Known rows, with every way that one mark hangs from another
J654[J679[J605[J834[J645]]] J921]: [ 24  19   6   3   4  16  21  21   9  -3  17  26  11  38 -15   0  -5   1
  13   4 -13]
J669[J645]: [ 4 10 -6  1 -5 -1  9 -7  4 -2 -6 -1  1  1 -6  3  2 -7  1  3  0]
J645[J834[J654[J921]]]: [ 7 -1  8 -6 10 14 19 15  3  5 18 20 -5 18  3  3 -3 -1 -1  5 -2]
J834[J654]: [ 4 -4 -1  0 12  4 11  7 -2 -8  1  6 -8 -1  7  3  5 -2  2 -1 -2]
J654[J921]: [ 1  3  7 -4 -2 12  3  8  6  5 11  1  2  7 -4  2 -4 -1 -1  3  0]
J348[J645[J834[J654[J679[J605[J921]]]]]]: [19 17  6 15 21 11 43 21  2 15 11 14  6 29  0  2  6  0 10 14 -6]
J605[J834[J645 J654[J679]] J921]: [ 20  12   4   5  14   2  38  28   5  -4  15  29 -10  16  -7   2   6   1
  19   1 -15]
J921[J654]: [ 6 13  2  0  6 -6  6  9  0 -1 -1  0  2 12  1  1 -1  4 -1  2  1]
J669[J645[J834[J654[J921[J605]]]]]: [17 20  0 -5  3  9 28 13 17  4  8 15 -4 28  6  5 -2 -4 -1 10  2]
J669[J645[J834[J654[J679[J605] J921]]]]: [ 19  13   3   6  11  14  42  10   7   6  10  29  10  34 -10   5  -6  -8
   9  10  -5]
J654[J679[J605[J834]]]: [ 16   6   1   2   6   2  15   6   0   1   5  13  13  32  -9  -1  -4  -5
   8   4 -10]
J679[J605[J834[J645 J654] J921]]: [ 25  11   0  10  21   7  26  26  -4 -12  13  18   1  30  -1   3   4   1
  11   3 -15]
J669[J645[J834[J654[J679]]]]: [11 11 -4  3  7 -1 38  4  6  4  1 29 -4 14 -5  3  1 -6 10  6 -3]
J921[J654[J679[J605[J834]]]]: [22 19  2  2 12 -5 21 14  1 -1  4 13 15 45 -8  1 -6 -1  8  5 -9]
J348[J605[J834] J645]: [ 11  27  -4 -10   0   4   4  14  17   3   7 -15   0  23   2   4  21   0
   3  13  -8]
J645[J834[J654[J679[J605[J921]]]]]: [16  2  5 14 19  4 42 17 -4 13 10 25  5 25 -3  2 -5 -1 11  7 -6]
J834[J645]: [ 7 10 -3  3  0  3  4  8  2 -8  0 12 -4 -1 -2 -1  4  7  7 -2 -3]
J348[J605[J679] J645[J834]]: [ 8 24 10 -3 -4  6 10 22 19 16  9 -4 -2 19  0  0 19  9  6 16 -1]
J605[J679]: [ 1 -3 11  2 -3  1  0 11  3  1  3  2 -1  2 -4 -2  3  2  6  2 -1]
J669[J645[J834]]: [ 4 13 -5  1 -3 -3 14 -6  3  6  1 12  3 16 -5  1 -1 -3  1  7  0]
J645[J834[J654[J921[J605]]]]: [14  9  6 -6  6 11 18 20 14  6 14 16 -6 25 12  3 -3  3 -3  6  3]

Rows
[13 16 18  0  4 -8 18 28  1  8 15  1  3 33 -8 -1  2  3  7  8 -9]
J605[J679 J834 J921[J654]]
[ 8  0  2  1 11  1 28 11  2  6  6 30 -7 12  0  0 -1 -1  9  3 -3]
J645[J834[J654[J679]]]
[ 13  26   6   4   0 -10  33  24  13  19   6  -1   2  13  -8   4   5   6
   9   7  -2]
J348[J605[J921[J654[J679]]]]
[ 14   5   3   6   9   2  12  11  -6   5  11  -1  14  31  -4   1  -2  -3
   1   6 -10]
J679[J605[J834 J921]]
[22 10  3 18 19  9 39 25  1 -4  6 25 -1 10 -6  3  2  4 16  1 -9]
J834[J645 J654[J679[J605[J921]]]]
[ 13   3   6   1  13  -2  35  20   0   5  13  16  -6  18  -5   2   3  -6
  12   3 -13]
J605[J834[J654[J679]] J921]
[ 12   8   4   0  10  18  17  23   7 -12  12  19 -10   3   0   4   3   3
   7  -1  -6]
J834[J645 J654[J921]]
[  7  21   9  -2  -5   8   5  21  20   8   3 -17  -2   6   0   2  23   6
   9  12  -1]
J348[J605[J679] J645]
[ 24  18  -5  -4  10   2  13  23  13 -18   4  19 -13  24  12   1  10   4
   8   2  -8]
J921[J605[J834[J645 J654]]]
[ 17   9   7  -1   4  12  18  13   6   5  16  13  15  38 -12   1  -8  -6
   7   6 -10]
J654[J679[J605[J834]] J921]
[ 29  30   0   8  11  -1  25  22   3  -9   6  24  11  43 -10   0  -2   5
  14   4 -12]
J921[J654[J679[J605[J834[J645]]]]]
[19 27  9 -4  8 18 34 26 25 14 13 16 -5 29  8  3  6  0  6 15  1]
J348[J645[J834[J654[J679 J921[J605]]]]]
[28 34  9 -2  0 -6 10 35 17 -8  7 13 -4 39  1 -1  6 12 11  6 -6]
J921[J605[J679 J834[J645]] J654]
[ 14  11   7   2   8  16  30  25  12  -6  13  31 -11   3  -7   3   2   1
  15   0  -7]
J834[J645 J654[J679 J921]]
[19 13  0 15 14  3 49 11 -1 11  5 25  7 29 -8  4 -3 -6 11 10 -6]
J669[J645[J834[J654[J679[J605[J921]]]]]]
[ 20  28   4   3   8  -6  21  28   1  -2  14  11  -1  30  -6   0   2   7
   7   5 -10]
J605[J834[J645] J921[J654]]
[ 14   8  -1   6  10   5  27  18   6 -11   2  29 -13  -3  -3   2   5   4
  17  -2  -6]
J834[J645 J654[J679]]
[ 8  1 10 -2  8 12 28 18  8  2 11 18 -5  4 -4  4 -1 -5  8  1 -4]
J834[J654[J679 J921]]
